Each row comes from the steps of one path. Every step used is in the known rows, and no mark comes twice. Write the path behind each row, first mark first.
Known rows
K/G/X: [-0.512 -2.852  0.373  2.583  1.510 -0.957  0.202  0.074 -1.189 -0.795
 -0.240  2.109 -0.078  0.646 -0.560  0.513  0.762  0.068  0.355 -0.562
  0.010 -0.652  0.561]
K/B/X/N/Q/G: [-0.004  2.287 -0.367 -2.714  1.072 -0.084 -0.102 -0.003  0.251 -0.301
  1.912 -1.854  0.116  0.072 -1.025 -1.600  0.176 -0.266 -0.465 -2.178
  1.760 -2.076 -0.517]
K/B: [-0.893 -4.009 -0.906  5.073 -0.414  0.452  0.098  0.651 -1.536  0.083
 -1.103  1.840  1.533 -1.317 -0.394  0.213 -0.602  1.132  1.335  1.144
  0.047  0.820  0.059]
B/X/N/Q: [ 0.775 -2.561  0.707 -0.282 -0.019  0.649 -0.057 -0.234  0.346 -0.342
  0.650 -2.515  0.740  1.303  1.137 -0.103  0.300 -1.509 -1.242 -1.692
  0.966 -0.119 -0.258]
K/B/X/N/Q: [ 0.421 -0.565 -0.154 -1.691 -0.289  0.814 -0.017 -0.087 -0.302 -0.036
  0.073 -1.392  1.333  0.376  0.593 -0.709 -0.180 -0.580 -0.234 -2.206
  1.170  0.356 -0.574]
N/Q/G: [-0.883 -3.017 -0.643  3.167  1.135 -0.583  0.256  0.449  0.944 -0.302
  2.116 -3.249  0.169  0.814 -0.297 -0.849  0.495 -0.593 -0.042  1.544
  1.060 -2.547  0.141]
X/N/Q/G: [-0.145 -1.856 -0.033  0.672  0.637 -0.548  0.121  0.403  1.293 -0.972
  3.090 -2.285 -0.700  0.898 -0.339 -0.967  0.117 -1.348 -0.942  0.094
  1.313 -2.384  0.272]
Q/G/K/N: [-0.443 -0.679 -0.392  1.243  0.267 -0.005 -0.264  1.052 -1.067 -1.757
  0.977 -0.227 -1.301 -2.108  0.321 -0.536 -0.360  1.426 -1.123 -0.006
  0.146  0.981  0.928]
T/G: [-0.768 -6.286  0.522  9.089 -0.252  0.466 -0.254  0.037 -0.334  0.720
 -0.311 -1.577  0.390  0.545  0.121 -0.024 -0.017  0.542  0.404  4.727
 -1.331  0.171  0.302]
N/Q: [-0.598 -6.532 -0.443  4.644 -0.284  0.338  0.455  0.417  0.399  0.078
  0.134 -2.589  1.727  1.191  1.128 -0.010  0.183 -0.690  0.411  1.761
  0.482  0.146  0.162]
Q/N/X/B/K/G: [-0.478  1.511  0.202 -3.078 -0.113 -0.737 -0.099 -1.094  0.930  0.479
  1.770  2.928  0.210  1.861  1.741  0.535 -0.247 -0.679  1.473  1.145
 -0.894 -1.375 -0.034]
Q/N/X/G: [-0.042 -1.079 -1.481  3.244  1.785  0.051 -0.087 -0.057  1.868  0.584
  1.636 -0.491 -0.120  1.865 -0.834  2.001 -0.192 -0.335  1.762  1.238
 -0.001  0.838 -0.748]
T/G/K/N/X/B: [-0.169  1.283  0.419  0.542 -1.461  1.026 -0.380 -0.409  0.621  0.983
 -2.469 -0.693  0.596 -0.620  1.224 -0.224 -0.760  2.041  1.194  2.800
 -1.523  2.369 -0.457]
G/X/N: [ 1.162 -2.280  0.996  1.136  0.128 -0.247 -0.057  0.392 -0.403 -1.207
 -1.327  3.042 -1.164  0.430 -0.955  0.977  0.185 -1.820 -1.526 -2.397
  0.429  0.834  0.568]
G/X/B/K/N: [ 0.455  4.445 -0.050 -3.476 -1.311 -0.292 -0.004 -0.116 -0.276 -0.090
 -2.476  3.656 -1.984 -1.065  1.610  0.262 -0.389 -0.480 -0.766 -0.910
 -1.198  2.277  0.107]
K/N/Q/G: [-1.014 -1.689 -1.386  3.204  0.929 -0.306  0.067  0.688  0.656 -0.923
  1.458 -2.661 -0.759  0.024  1.038 -1.497  0.037 -0.015 -0.358  1.180
  1.097 -0.453  0.120]
T/G/K: [-0.186 -4.797  1.148  4.711 -0.798  0.599 -0.160  0.207 -1.062  0.272
 -0.301 -1.768  0.872 -0.492 -0.266  0.030 -0.064  1.304  0.009  3.295
 -1.285  0.530  0.957]
G/K/B/X/N: [ 1.074  1.318  0.995 -3.429 -0.324  0.951 -0.378  0.031 -1.933 -0.743
 -0.031  1.446  0.598 -1.384 -0.900  0.059 -0.409  0.730 -0.883 -3.441
  0.485  1.002  0.138]
N/X/B/K/G: [-0.890  1.059  0.554 -2.329 -1.061 -0.815 -0.200 -1.273  0.686  0.663
  1.879  1.540  0.333  1.131  1.367  0.223  0.259  0.209  1.374  1.349
 -1.741 -1.886  0.129]
X/B/K: [ 0.116  0.925  0.988 -2.000 -2.160 -0.280  0.217 -0.463  0.463  0.681
  0.045  2.007 -0.626 -0.057  0.689  0.850 -0.305 -0.664 -0.239  1.654
 -1.681 -0.912  0.140]
G/X: [ 0.397 -3.333  0.389  3.741  0.727 -0.269  0.221  0.370 -0.820 -0.207
 -2.664  2.127  0.032  0.197 -0.972  1.141  0.609 -0.862 -0.431 -0.940
  0.225  1.088  0.405]
X/B/K/N/Q/G: [-0.636  4.278 -0.772 -3.731 -0.645 -0.674  0.190  0.000  1.367 -0.045
  1.708 -1.360 -1.481 -0.217  1.382 -1.603 -0.201 -0.410 -0.394  1.081
 -0.004 -1.350 -0.166]
Q/N/X: [ 0.143 -5.994 -0.635  5.697  1.105  0.581 -0.310  0.079  0.720  0.289
 -1.554  1.300  1.525  1.974  0.872  1.564  0.022 -1.362  0.929  0.413
  0.800  1.332 -0.004]

Write each row's path
[-0.185 -1.565  0.489  2.015 -0.795  0.409 -0.049 -0.328  1.153  1.067
 -1.991  0.661  1.287  0.455  0.153  1.173 -0.195  0.331  1.375  2.074
 -0.685  0.247 -0.690] -> N/X/B
[-0.388 -3.885 -0.744  1.253 -0.970  0.759  0.254  0.712 -0.469 -0.915
 -0.173 -2.499  0.856 -0.610  2.399 -0.755 -0.390  0.586 -0.143  0.471
  0.259  2.644  0.617] -> G/K/N/Q
[ 0.107 -5.621  0.145  2.123 -0.764  0.268  0.221  0.400  0.748 -0.733
  1.071 -1.706  0.647  1.211  1.137 -0.079 -0.188 -1.611 -0.624  0.469
  0.596  0.179  0.251] -> X/N/Q
[-0.411 -1.507 -0.944  4.355  0.565 -0.050 -0.114 -0.322  1.590  0.799
  1.811 -1.995 -0.169  1.113 -1.280  1.805  0.300  0.752  1.825  1.588
 -0.936  0.290 -0.523] -> N/X/G
[-0.742  0.650 -1.282 -0.258  0.002 -0.705 -0.029  0.195  0.626 -0.585
  2.163 -2.154 -1.390  0.176  1.832 -1.463  0.265 -0.713 -0.816  0.185
  0.308 -0.941  0.498] -> B/K/N/Q/G
[-0.193 -2.323  0.653  0.928  0.554 -0.361  0.001  0.622 -0.682 -1.016
  1.698 -1.001 -0.317 -1.095 -1.523  0.004  0.319  0.771 -0.746  0.349
  0.262 -1.488  1.020] -> Q/G/K
[-0.211  3.902 -0.948  0.456  1.162  0.217 -0.082 -0.174 -0.617  0.824
  1.524 -1.022 -0.182 -0.799 -2.210  0.676 -0.226  1.998  1.486 -0.098
 -0.373 -0.162 -1.075] -> K/B/X/G
[-0.144 -0.649 -0.217  2.301  0.590  0.793 -0.303 -0.105 -1.961  0.526
 -1.657  0.801  1.532 -0.998 -0.805  0.099  0.074  1.213  0.445 -1.216
  0.451  0.368 -0.552] -> K/B/X
[ 0.405  6.103  0.304 -7.254 -0.546 -1.259  0.629 -0.636  1.337  1.027
 -0.175  0.729 -1.122  0.650 -0.405 -0.444  0.621 -1.591 -0.438 -0.906
 -0.230 -2.159 -0.117] -> N/Q/G/X/B/K
[ 0.131  2.039 -0.083  1.923  1.334  0.061 -0.092 -0.288  0.106  0.394
  2.304 -2.277 -1.022  0.207 -1.787  1.441  0.310  0.869  0.198  0.504
 -0.696 -0.446 -0.810] -> B/X/G
[ 0.241  7.030 -0.267 -4.699 -0.385 -0.883 -0.054 -0.059  0.118 -0.321
 -0.973  3.185 -2.947 -1.161  0.581 -0.544 -0.118 -0.571 -1.078 -1.170
 -0.570  0.336  0.086] -> Q/G/X/B/K/N
[ 0.351  0.438  0.423 -1.419  1.390 -0.313 -0.157 -0.072  0.882 -0.676
  2.858 -2.798 -0.681  1.071 -0.493 -0.985  0.640 -1.300 -1.526 -1.548
  1.594 -2.564 -0.191] -> B/X/N/Q/G
[ 0.600  1.561  0.193 -2.916 -0.959 -0.007 -0.097 -0.816  1.443  1.254
 -0.971  2.903  0.348  1.385  1.383  1.290 -0.357 -1.767  0.512  0.488
 -0.716  0.130 -0.242] -> Q/N/X/B/K
[ 0.574  6.103  0.701 -5.696 -0.406 -1.298  0.257 -0.553  0.668  0.602
 -0.379  3.025 -1.851 -0.117 -1.209  0.264  0.464 -1.256 -0.794 -0.849
 -0.671 -2.157  0.095] -> Q/G/X/B/K
[ 0.168  3.422 -0.984 -3.042  0.695 -1.133  0.185 -0.079  0.328 -0.340
 -0.473  0.132 -1.676  0.443  0.554 -1.041  0.961 -1.463 -1.165 -2.510
  0.700 -0.214  0.505] -> B/K/N/Q/G/X
[-0.298 -0.111 -0.300  1.933 -0.947  0.676 -0.265 -0.123  0.920  0.442
 -2.607  1.110  0.447 -0.385  1.622  0.533 -0.667  0.906  1.088  1.535
 -0.731  2.116 -0.803] -> K/N/X/B
[-0.048  2.672 -0.227 -3.994  0.854  0.435  0.018 -0.160 -1.431  0.464
  0.160 -2.508  1.773 -1.068 -1.234 -1.316  0.435  1.568  0.190 -2.371
  1.357 -1.056 -0.257] -> N/Q/G/K/B/X
[-0.353  1.457 -0.761 -2.492 -2.011  0.192  0.335 -0.117  0.870  0.227
 -0.236 -0.686 -0.212 -0.015  3.120 -0.748 -0.597 -0.594 -0.090  1.131
 -0.647  1.268 -0.165] -> X/B/K/N/Q
[ 0.888  3.608  0.845 -4.679  0.606  0.297 -0.493  0.021 -1.434 -1.002
  1.271  0.801 -0.423 -1.582 -1.778 -0.716 -0.192  0.690 -1.178 -3.758
  1.010 -1.130  0.066] -> Q/G/K/B/X/N
[ 0.809  1.476  1.217 -1.683 -0.358  1.138 -0.643 -0.290 -1.716  0.126
 -0.214 -0.016  0.470 -0.964 -0.759 -0.554 -0.370  1.324 -0.565 -1.229
 -0.238  0.789  0.072] -> T/G/K/B/X/N
[ 0.283 -1.024  0.118  0.840  0.257  0.560  0.090 -0.112  1.492  0.887
 -2.080  2.349  1.242  1.225  0.423  1.483 -0.741 -0.771  1.398  1.583
  0.338  0.698 -0.890] -> Q/N/X/B
[ 0.049  0.951  0.194 -1.294 -1.313  0.882 -0.171 -0.046  0.350  0.187
 -2.491  0.728  0.767 -1.012  1.321  0.493 -0.679  1.594  0.820  0.644
 -0.888  2.637 -0.299] -> G/K/N/X/B
[ 0.177 -0.307  0.078  2.368  1.957 -1.038  0.100  0.429 -0.233 -0.517
 -1.042  1.410 -1.148  0.096 -2.167  0.234  0.994 -0.775 -0.819 -1.235
  0.845 -1.353  0.421] -> Q/G/X
[-0.212  0.555 -0.524 -4.168 -0.267  0.080  0.203  0.634 -0.521 -0.770
  1.585 -0.707  0.849 -1.287 -1.172 -1.574 -0.563  0.850  0.323 -1.415
  1.229 -0.812  0.434] -> X/N/Q/G/K/B
[-0.242 -1.763 -0.665  2.822 -1.441  0.059 -0.389  0.196 -0.800 -0.792
  0.056  1.808 -1.505 -0.792  2.643  0.234 -0.310 -0.528 -1.102  0.265
 -1.208  2.173  0.891] -> B/K/N
[ 0.061  0.904  0.651  0.568 -0.010  1.175 -0.454 -0.399 -2.338  1.088
 -1.667 -1.138  1.779 -1.345 -0.996 -0.567 -0.042  2.514  0.420 -0.146
 -0.504  0.534 -0.124] -> T/G/K/B/X
[ 1.076 -1.802  1.487  1.541  0.338  0.589 -0.568 -0.163 -0.642 -0.920
  0.539  0.549 -0.708  0.151 -0.118  0.832  0.125 -0.985 -1.971 -1.970
  0.302  0.141 -0.022] -> B/X/N
[ 0.110 -3.058  0.737  5.694  0.584 -0.049 -0.004  0.003 -0.764  0.808
 -2.843  0.327 -0.030  0.741 -0.941  0.226  0.650 -0.279 -0.080  1.685
 -0.698  0.737  0.278] -> T/G/X
[ 0.786  3.573  0.933 -4.172 -1.336 -0.658  0.392 -0.500  0.115  0.774
 -1.936  3.565 -0.918 -0.009 -0.056  0.954  0.190 -1.273 -0.524 -0.625
 -1.311 -0.276  0.099] -> G/X/B/K
[ 0.033  2.840 -0.913 -2.835  0.192  0.701  0.117  0.094  0.006 -0.264
  1.681 -4.499 -0.195 -0.378  0.946 -0.432 -0.070  1.375  0.051 -0.786
  0.067  2.032 -0.327] -> B/X/G/K/N/Q
[-0.417  1.235 -1.318 -0.969 -0.335  0.497  0.040  0.088 -0.347  0.804
  0.730 -0.682  1.528 -1.248 -1.706  0.582 -0.389  2.712  2.494 -0.164
 -0.602  1.173 -0.224] -> N/X/G/K/B
[-0.370  1.709  1.022 -1.752  0.583 -0.809  0.495 -0.163 -0.332 -0.053
 -1.042  3.090 -0.123  0.146 -0.901  0.500 -0.060  0.656  1.000  0.760
 -0.403 -1.071 -0.378] -> K/G/X/B
[-0.799 -0.139 -1.014 -2.124  0.019  0.076  0.349  0.649 -0.923 -0.131
  0.847 -1.578  1.666 -1.494 -1.186 -1.412 -0.217  1.603  1.093 -0.221
  1.032 -0.931  0.367] -> N/Q/G/K/B
[ 0.274  3.914  0.767 -2.268  1.108 -0.913  0.477  0.197  0.626  0.205
 -1.605  2.183 -1.216 -0.465 -2.352  0.253  0.136 -0.084 -0.142  0.290
  0.299 -1.740 -0.585] -> Q/G/X/B
[ 0.861 -2.508  0.315 -0.548 -0.080 -0.100  0.465  0.310  0.432 -0.582
 -0.743 -0.324  0.222  1.317  0.357  0.073  0.445 -2.180 -0.960 -1.893
  1.023  0.666  0.250] -> G/X/N/Q
